What can hang from each mark
zavo: sumon tosetu
tosetu: sinika zavo
duza: sumon
nareku: sumon
mato: sumon
sumon: duza sinika zavo
libu: sumon
sinika: sumon tosetu

Every row comes from one small tree of marks. The marks that hang from a mark follow it in brackets, in alphabetical order. Every link used is in the known rows. Which tree was each row made from?
Known rows
zavo(tosetu(sinika(sumon(duza)))): [  1   3   2   3   0  -5   5 -16   4 -10   3  -1  18   4   0  11 -21 -15
  -2  26  -9   8  14 -11]
tosetu(sinika): [  4   2 -16  12 -11  13  -8 -12  -5 -27  -2 -20   7   1   5   7   5   8
   1   1  -1  -7  21  -8]
sinika(tosetu): [  6  -2  -3   6 -12  13  -6   1 -14 -13  -3  -2   4   5   0   9   9  -3
   3 -12   7   2  10 -21]
libu(sumon(zavo)): [  4 -18 -24 -10 -24  -2 -15   0   0   5   0 -24  -2  -8  14 -16  16  40
   9   5  -1   0 -12   8]
sumon(duza sinika zavo): [ -2  -6   6 -13   5  -7   0   5  11  18   2   1 -25  -7  -5 -14   1  26
  -2   2   4  -4 -24  15]
sumon(sinika(tosetu)): [  1   5   8   6  -4   7   3   6  -4  -1  -3   2 -14   4  -5   5  10 -19
  10 -17  13  -6   2 -12]
duza(sumon): [ -3  -1  -3   8  15  -3 -15   9  -9 -20  -3 -16   9   5 -10 -25   1 -12
  -4  10 -23 -16  13 -18]
tosetu(sinika(sumon)): [  5   1  -5  13  -1   8 -13 -14  -7 -23  -3 -19  -7   2  -2  -7 -19   5
  -2  19 -10 -17  25  -8]
tosetu(sinika(sumon) zavo): [  2   6  -4  23  -6  16  -5 -12 -14 -16  -6  -9  13   4  -9   3  -6  -5
  -8  18 -12  -5  28 -12]
sinika(sumon tosetu): [  7  -4   5   5   0   9 -12  -1 -16  -9  -4  -1 -10   5  -5  -4 -13  -4
   1   5  -2  -7  13 -21]
tosetu(sinika zavo): [  1   8 -14  23 -17  20   0 -10 -13 -21  -5 -11  28   3  -2  16  19  -1
  -4   2  -4   4  25 -12]
zavo(sumon(duza sinika(tosetu))): [ -4   2   0   7  -5   3   4   2 -10   4   4  15  -7 -13 -13  -5   9 -28
   8 -18  -4  -9 -10 -13]
mato(sumon(sinika(tosetu) zavo)): [  4  -1  19  -9  -1   1  -4   5   4   6  -2   7 -25   1  10   0 -10  10
   5 -24  27 -10 -13  15]
libu(sumon(sinika zavo)): [ -1 -10 -12 -10 -18  -9  -6   5  10  18   0 -18 -20  -6   8 -19  19  19
  13  -1   5  -8 -20  19]
sumon(duza sinika(tosetu) zavo): [  5  -2  11 -12  -3   0   6   4   5  26   2   9 -23  -4  -4   9   2  10
   4 -11  21   6 -19   5]
sinika(sumon(duza) tosetu(zavo)): [  3  -4  10  12  -2  11   8  -2 -21  11  -2  19  19   0 -19  10  -7 -13
  -8  10  -9  12   8 -27]
zavo(sumon tosetu): [ -8   5 -18   8 -11   3 -12   1  -9 -33   0  -3  17   0   5 -17  12 -13
   3   0 -17   1   1 -11]
libu(sumon(duza zavo)): [  2 -23 -20 -16 -20  -6  -4  -2   2  18   5 -12   5 -14   7 -10  11  37
   6   8  -6   5 -21   7]
nareku(sumon(duza sinika zavo(tosetu))): [ -8   8   0 -19  23 -20  15  10  27  19   5  12  -4   4   8   3   0  -1
  -6   5  -1  16 -16  31]
mato(sumon(duza sinika(tosetu))): [ -2  -4  26  -2   7  -3  13   1   0   9   3  21   1  -5  -4   8 -14 -23
   3 -23  12  -6 -10  -5]
mato(sumon(sinika)): [ -8  -2  18   1  11  -3  -3   5   4 -14  -3   0 -11  -1   1 -21 -11 -11
  -1 -14   0 -24  -5   6]
mato(sumon): [ -3  -9   6   2   3   5 -13   1  -8 -29  -3  -4   8  -2   8 -16 -13   8
  -6  -8  -8 -16   4  -5]

Write each row's tree
[  2  13  -9  -1   0  -8  -9  -3  10 -15   1 -20  14  15  10   6   1  -3
   4  14   2   3  15   6]  duza(sumon(zavo(tosetu(sinika))))
[  0   5 -16  24 -22  21  -6   1 -31 -17  -4  10  23  -5  -9   2  27 -16
   0 -18  -8   3  11 -24]  sinika(tosetu(zavo(sumon)))
[  1  -9 -15 -16  22  -7  -3   5   7   7   4   0  -3  -6   7  -6  -4  36
 -15   7 -14   5  -6  20]  nareku(sumon(duza zavo))
[  5   3  -9 -10 -15  -2   2 -13  12  -4   5  -4  14   3  14  22   0  22
   2  11  10  21  -1   8]  sumon(duza zavo(tosetu(sinika)))
[ -3   5  15  12  -4   7  21   4 -10  20  -1  23  16  -1 -18  20  18 -28
   1 -13   7  15  -3 -16]  sumon(duza sinika(tosetu(zavo)))
[ -3  -4  14 -11   7  -4  -9   7   9  -2  -2  -2 -28  -2   9 -22 -13  22
  -2 -12  12 -19 -17  24]  mato(sumon(sinika zavo))
[  4 -16   3 -13  10  -4 -14  -1  -3   9   1  -3 -21  -5  -5 -24 -24  40
 -10  24 -11  -3 -13   5]  sinika(sumon(duza zavo))
[  3   8 -19 -12   8 -10  10  -9  19   0   7   0  19   4  19  28  -4  14
  -7  11   2  22   8  24]  nareku(sumon(duza zavo(tosetu(sinika))))
[ -9   1  -1  -3  31 -12  13   8  11  10   4   7  -4  -5  -7  -7  -1 -15
  -9  -1 -18  -5  -3  11]  nareku(sumon(duza sinika))
[  2  10  -2   8  -5   2  -6 -14   2 -24  -2 -11  10  12   6   6 -17 -13
   2  22  -4   0  23  -8]  zavo(tosetu(sinika(sumon)))
[  6  -9  11   0   5   3  -1  -4 -13   6   0  10  -1  -2 -11   1 -21  -3
  -3   9  -7   2   4 -24]  sinika(sumon(duza) tosetu)
[ -3  -4   0   9 -24   0  26   1  -7  36   2  15  29  -8 -13  19  29 -35
  14 -12   3  17  -9 -14]  libu(sumon(duza sinika(tosetu(zavo))))
[ -5  -1  -3 -15  29 -13   7  10  18  20   4   4 -20  -6   1 -10  -3  17
 -10   1  -5  -2 -14  30]  nareku(sumon(duza sinika zavo))
[  0   0  14   0   0   2  12   2  -2  14   2  13  -4  -3 -10  10   4 -22
   6 -13   8   2  -7 -14]  sumon(duza sinika(tosetu))
[ -6   4  19 -15   3 -12   0   7  18  -4  -2   5 -10   8  17 -10 -10   4
   3  -9  16   0 -19  26]  mato(sumon(sinika zavo(tosetu)))
[ -4   9   6 -11  -3  -8  -1   8  16   0  -2  -3 -15  10  10  -7  10   8
   5   2  14   9 -16  18]  sumon(sinika zavo(tosetu))
[  5   9 -14  -4 -20   3  -7 -10   9 -18  -1 -15   6  10  20  17   5  23
   4   7  14  13   8  11]  sumon(zavo(tosetu(sinika)))
[ -1  11  15   9  14  -5   0  12  -3   1  -2  -1  -6   9 -15  -7   5 -42
   8  -9   0 -16   9 -17]  duza(sumon(sinika(tosetu)))
[  2   0  -1  18  -1  10   5 -14 -12  -3  -1   1  21  -4 -14   8 -10  -5
 -11  22 -17   2  19 -14]  tosetu(sinika(sumon(duza)) zavo)
[ -1  11  -2   3  18  -1  10   9   5   5  -2   5  -9   5   0  11   7 -26
   0 -18   4  -3  12   5]  nareku(sumon(sinika(tosetu)))
[  3   3   0 -13  20  -7  14   9  13  30   4  14 -19  -3   1  14  -1   5
  -4 -12  10   7 -10  21]  nareku(sumon(duza sinika(tosetu) zavo))
